Each row comes from the steps of one path. Every step used is in the known rows, and no mark comes twice. Write the path behind each row, first mark first.
Known rows
zoroget robat: [ 4.3 -4.3 -6.5 -4.5 -5.7 20.6 11.7  0.2 -9.5 -5.5  4.5 17.5 -4.9  2.3
  8.9 -5.6  5.9  9.5 -0.2  4.9 -1.1 -1.9 -5.5 -2.4  7.8]
zinu debo dudup gaka: [  4.5   0.1   1.1  -2.7  13.1  13.5  38.8  22.7  -6.4  -0.9   3.6  60.1
  -2.3  -3.3 -19.1  -1.4  -0.8  -0.5  -0.8  -1.4  -6.1   0.8 -15.1  -3.1
 -37.7]
ropuzip zivup zinu debo dudup gaka: [ -9.3   2.6  -6.0   7.3  11.5  15.1  38.9  16.7 -22.8   4.3   3.9  38.7
   0.8  -2.5 -24.0  -3.3 -25.1   1.8  -7.7  -9.6  -6.1  -2.6 -17.0   3.4
 -24.0]
debo zinu zivup: [  0.2 -16.0   7.3   1.2  12.3  10.4  20.0  -0.1   6.2  -0.2   8.4  19.9
   1.8   4.2 -10.5   5.0  -4.4  11.9   3.4  -4.9  -4.7  -0.2  -8.0  -5.0
 -24.8]
robat zoroget debo zinu zivup pavu pagod: [-14.6  11.6   3.8  -6.5   8.2  -5.3 -18.9   8.4 -10.6  12.6  -0.9 -31.4
  -0.9  -6.7   0.9  -3.9 -21.5   0.4   8.0   3.5   2.0  15.3   8.6   3.1
  11.3]
ropuzip zivup pavu debo: [  3.8  -2.1  -6.0   5.5  -5.5 -17.5  -2.8  -5.1 -29.9  -3.2  -7.4   3.9
   1.4   3.9 -12.3   2.1 -20.9   7.8 -15.6   2.4   1.3 -11.2   0.5  12.7
   5.1]
zivup muraz: [  7.6  -4.0  -1.9   3.5  -5.8   1.0  -5.9   0.1   5.1  -2.4   1.3  13.1
   1.4   2.8   1.1   5.9 -10.0   5.9  -3.1  -1.6   1.3 -10.5 -14.5  -3.9
  -9.7]
pavu debo zinu: [  9.8 -11.2   4.6   4.1   0.9  -4.8  -7.9   5.6 -10.6  -7.2  -6.9  36.1
   7.6   7.6 -13.7  -1.2   1.7   9.2   0.3  -7.4   0.1  -8.2  -7.9   5.9
 -23.2]
zinu zivup: [  7.5 -18.3   0.7  -3.8   4.1  14.1  26.5  -4.7   0.1  -1.5   5.7  26.6
  -1.9  -0.1  -1.3   9.0  -1.4   7.3  -9.4   3.5  -3.7  -5.2  -5.8  -4.7
  -9.3]
pagod pavu: [  5.1 -13.6   1.5   7.6  -5.5   4.5  10.9 -15.6   3.1  -0.1   0.8  21.9
  -1.5   5.4   3.6  11.6   9.3  10.1  -7.2   3.0  -3.3  -2.2   1.1  -9.4
 -17.2]
debo zinu zivup pavu robat: [-17.0   1.5   4.3  -1.1   9.3 -17.1 -29.7  -3.0  -7.8   3.3   8.4   0.4
  -0.1   2.2   5.2   0.7  -7.8  -5.1   6.6  -2.0  -0.6  -4.0  -2.7   5.1
  -0.4]
pavu debo dudup gaka: [  9.7  -5.9   3.1   4.9   0.5  -2.2  15.3  20.2  -6.7 -11.4 -11.1  37.9
   5.6   2.2 -17.7  -7.7   7.6   0.7   5.8  -0.1  -0.8  -7.3 -14.5   7.1
 -30.7]
zoroget pagod pavu debo zinu zivup: [ 14.6 -10.9  12.2   4.8   3.9  18.3  -7.0 -20.7  22.4  -7.0  -0.5   0.9
   5.2   2.8  -1.9  -3.5   0.2  15.7  -0.7  10.4  -3.7   4.7  10.8  12.1
  -3.1]
muraz zivup: [ -1.6 -16.8  -1.2   2.2 -13.2   6.7  22.0  -2.7   1.8   0.0   2.3  20.8
  -2.2   6.4  17.4   4.6  15.6  -1.3  -2.3 -14.2   0.6 -12.3  -5.7 -17.4
  -6.0]
robat zoroget debo: [11.2 -2.7 -7.7 -7.4 -3.5 16.3 30.3 13.4 -7.2 -1.0 -5.2  0.8 -3.3 -4.6
  1.6  1.9  8.4  1.0 -2.3  3.5  0.9  5.6  1.4 -8.3  3.6]
pagod pavu robat: [ -5.1 -11.1   1.3   8.0  -7.7   0.1 -21.4 -17.4  -8.8   1.3   1.3  18.5
   1.1   5.1  19.2   8.3  23.5  -3.4  -4.8   7.0  -1.1  -8.7   4.3  -0.4
   1.3]
zoroget robat pavu debo: [ 15.9   3.3  -6.9  -2.5  -7.6 -12.2   3.6  -9.7  -9.6  -7.7  -4.3   0.9
  -2.6  -0.5  -0.1  -0.9   4.1   5.2  -7.2   5.6   0.5  -0.8   5.7   6.6
  20.5]
debo zinu zivup pavu: [ -7.5  -1.0   4.7  -1.2  12.1 -12.5   2.0  -0.2   4.6   2.3   7.7   4.2
  -2.9   3.0 -11.0   3.1 -21.4   8.6   4.4  -5.4  -2.3   3.1  -6.3  -4.0
 -18.1]
muraz zivup pavu debo dudup: [ -3.1   2.0   1.8   5.3 -15.8 -31.7  -4.3   4.4  -4.8  -4.2  -9.4   3.4
   1.9   5.9  -2.6 -10.2  -4.5   2.2  -4.4 -14.1   3.9  -8.2  -4.1  -9.4
  -6.6]
muraz zivup pavu: [ -9.2  -2.3  -3.9  -0.3 -13.8 -15.8   4.4  -3.8   0.6   2.1   1.5   4.9
  -7.3   5.2  16.0   1.9  -1.9  -4.8  -2.4 -14.7   3.2  -8.9  -3.7 -16.9
   0.3]
robat zoroget: [  2.8  -0.9  -4.6  -2.8  -0.7   3.9  23.3  -1.3  17.5   3.1   0.1  -4.8
  -2.6  -0.5  -7.5  11.8   6.5  -2.7  -3.5  -5.0   0.9   1.6  -2.8 -11.2
  -5.2]
zinu debo dudup: [  3.6  -3.9   1.5  -3.2   7.0   4.1  28.9  10.7  -9.1   1.2   3.5  58.1
   0.1  -0.6 -19.7  -1.0  -4.3  11.9 -13.7  -2.5  -5.4   2.0 -10.8  -6.8
 -29.0]
zinu zivup pavu debo dudup: [  6.2   1.8   3.7  -0.4   1.9 -23.9  -0.8   2.1  -7.4  -5.3  -6.2   8.9
   2.8  -0.7 -20.4  -5.0 -20.9  12.1 -10.5   3.6  -0.6  -0.6  -4.4   3.6
  -9.3]
debo zinu: [ -3.5 -12.0   3.8   3.9   5.1  -1.1   7.2   5.0   1.5  -1.2   2.1  30.7
   2.6   8.2  -8.6   1.8   2.0  11.8   7.7 -10.5  -2.1  -3.3 -12.1  -4.9
 -30.3]

Write each row's path
[ -4.6   2.3   2.0   6.7  -5.4   3.1   1.7   2.6  -5.8   2.6  -3.5 -25.0
   3.0  -2.9   7.2  -5.6  23.8  -1.4   2.7   9.5  -0.4  11.2  12.0  -5.8
   5.8]	pagod pavu robat zoroget debo dudup
[ -1.2  -3.7  -9.1  -3.5 -10.6  12.9  15.1  -0.3 -13.7   5.9   3.8  48.7
  -4.4  -0.5  12.0   4.9  -8.1  -8.4 -19.7 -21.5  -0.5 -11.3  -8.7 -17.4
   1.9]	muraz zivup zinu debo
[ -6.0   7.3  -2.7  -1.0   2.8  12.4  15.7  30.5 -10.0  -2.2  -5.1  -7.7
   1.1  -6.9   5.1 -12.0  24.3 -16.5  18.6   5.6   1.0   4.4  -3.6   2.5
  -1.6]	pavu robat zoroget debo dudup gaka
[ 11.8  -8.0   1.6   1.0   1.9  12.3   5.1  -4.6   8.8  -1.3   7.6   2.5
   0.9  -1.9  -1.2   9.4 -17.4   6.3  -7.7   3.1  -1.2  -7.8 -10.2  -3.6
  -3.8]	zinu zivup muraz
[ -5.9   0.7  -1.1  -2.4   2.7   8.3  -8.1  16.0 -13.5   1.3  -1.3  -9.2
   3.0  -1.4   8.2  -5.2  19.5  -8.5  13.1  -1.2   1.9   3.0   2.6   1.1
   6.2]	pavu robat zoroget debo zinu
[ -2.2   9.5  -7.8 -12.2   0.7   0.0  -6.6   5.0 -15.4   3.9   1.1 -29.9
  -5.7 -11.4  14.0   0.7  -2.2 -14.4  -4.5  11.9   2.2   5.1  11.1   1.6
  34.2]	zinu zivup pavu robat zoroget debo
[-10.4  11.4  -4.4  -7.1   3.3 -12.3 -14.6  -8.5   9.1   7.3   5.7 -34.1
  -5.4  -6.8   6.1  10.4  -4.2 -18.8  -5.0   3.4   2.4   0.7   6.4  -0.7
  24.6]	zinu zivup pavu robat zoroget
[ -3.6   1.1   3.3   6.2   1.0   9.5 -11.3   0.0  -5.7   4.0   0.7 -25.2
   3.1   0.0  11.0  -0.2  22.2  -6.9  10.7   3.3  -0.3   9.2  13.4  -3.7
   3.7]	pagod pavu robat zoroget debo zinu
[  1.3   3.3  -7.3  -3.1  -2.8  -7.8  19.9 -10.7   3.2  -1.6   5.3  -3.5
  -7.8   0.7   5.5   2.7   4.5   7.7   0.3   2.6  -1.6   4.4   1.8  -3.7
  13.6]	zoroget robat pavu
[ 14.3   1.7  10.3   3.0   6.6  19.2   2.3 -22.1  43.1  -1.4   0.2 -40.8
   4.0  -1.6 -10.3   1.1   1.1   5.1   1.2   6.8  -1.7  13.6  18.9   5.9
   5.3]	robat zoroget pagod pavu debo zinu zivup
[-19.4  18.1   2.2  -7.5   8.8  -4.6 -28.0 -10.3  36.8   6.0   7.8 -49.7
  -3.1  -4.4   7.1  -4.7  -4.9 -11.1  13.3   2.2   2.3   9.5   8.5  10.5
  25.5]	debo zinu zivup pavu robat zoroget pagod
[ 17.0   4.1   0.0   1.1  -9.9  12.6  -3.5 -21.6  34.4  -4.3  -9.4 -22.6
   0.8  -1.5   1.0   2.8  12.1   1.5  -8.2  10.2   1.6   6.4  16.6   6.4
  16.1]	robat zoroget pagod pavu debo
[ 18.7  11.1  11.5   7.6   4.4  16.3 -18.7 -21.9  53.5  -1.3   2.4 -65.5
   6.6  -3.0 -10.3   1.5 -15.3   3.8   2.6   6.6   0.5  11.0  13.8   8.0
  10.1]	robat zoroget pagod pavu debo zinu zivup muraz
[-13.5  15.7  -4.4  -4.4   1.5 -14.3 -25.5  14.9 -14.8   4.0  -2.2 -25.7
  -1.5  -2.3   7.4  -7.3   1.7 -11.1  13.2  -1.6   3.9   6.7   4.1   1.7
  12.9]	zivup pavu robat zoroget debo zinu
[ -7.5   1.1  -4.8  -2.0  -3.8  -0.4  -8.6  -3.2   6.3   3.9   0.4  -8.1
   0.5  -1.4   8.7   9.2  20.8 -15.9  -1.5  -1.2   2.9  -5.6   0.9  -1.5
  12.6]	pavu robat zoroget
[  9.2  11.7   5.3   6.7  -1.0  12.3  12.9  -2.7  43.1  -6.3  -9.8 -28.0
   2.1  -2.3 -11.9  -8.1  13.9  -2.9  10.6   8.8  -0.1  11.7   8.0   7.3
  -7.1]	robat zoroget pagod pavu debo dudup gaka
[ 13.9  -2.0  -1.9  -5.5  -1.1 -13.9  -7.5  -4.6 -14.3  -5.2  -5.0  15.6
  -1.1  -2.1  -7.9   4.5 -19.2   2.5 -16.4   6.3   0.7  -7.0   0.3   5.9
   4.7]	zinu zivup pavu debo
[  2.7   3.7   1.4   2.1   0.1 -28.3 -24.7   4.8 -12.0  -4.7  -8.4  20.1
   2.7   6.4 -15.3  -2.7 -15.4   6.7   0.6  -7.7   2.2  -5.1  -6.4   6.0
 -16.8]	zivup pavu debo zinu
[  3.1   6.3   3.6  -0.6   8.0  16.5 -15.7  10.4  -0.2   3.3   7.2 -44.7
   5.3  -7.1   6.5  -2.6  -4.2  -9.9   9.8   3.3   1.7   3.8   2.0   2.5
  16.3]	pavu robat zoroget debo zinu zivup muraz
[-14.1   4.8  -2.9  -1.9  -7.0 -11.9 -16.9 -13.4  -9.6   7.2   0.4  -3.2
  -4.3  -0.1  17.7  -0.9   2.2   4.7   1.6   6.4   0.9   3.2   5.2   7.2
  25.6]	zoroget robat pavu pagod
[ -8.5  -0.7   0.9  -5.7   6.3  -4.6 -21.7  11.1 -32.6  -0.5   3.5   5.4
  -0.7  -2.4  13.3  -9.2  -5.5  -0.2   7.1   6.7  -0.4   0.5   1.3   6.9
   9.4]	zoroget debo zinu zivup pavu robat
[ -2.4   0.4   3.1   4.6  -9.2 -24.9 -17.0   1.4  -6.5  -2.2  -5.2   2.0
   1.8   8.4   1.1  -5.1  -5.4  -4.2   3.2 -19.9   4.2  -9.7  -1.7  -6.9
  -8.6]	muraz zivup pavu debo zinu
[-19.2  11.8  -5.0   3.9   4.8  -8.4  -8.4   9.6 -26.1   7.0   1.5 -48.0
   0.8  -0.7   0.8  -6.6  -8.3  -6.0   9.7  -0.5   1.8   5.2   9.3   8.9
  18.4]	ropuzip zivup pavu robat zoroget debo zinu
[ -8.1   5.2  -5.4  -7.7  -6.6  11.9 -15.6  -8.4  28.7   0.3  -0.8 -16.2
  -1.7  -3.2  19.7  -1.7  23.6 -12.5   4.3   6.4   3.6  -1.4   5.1   9.8
  29.4]	pavu robat zoroget pagod
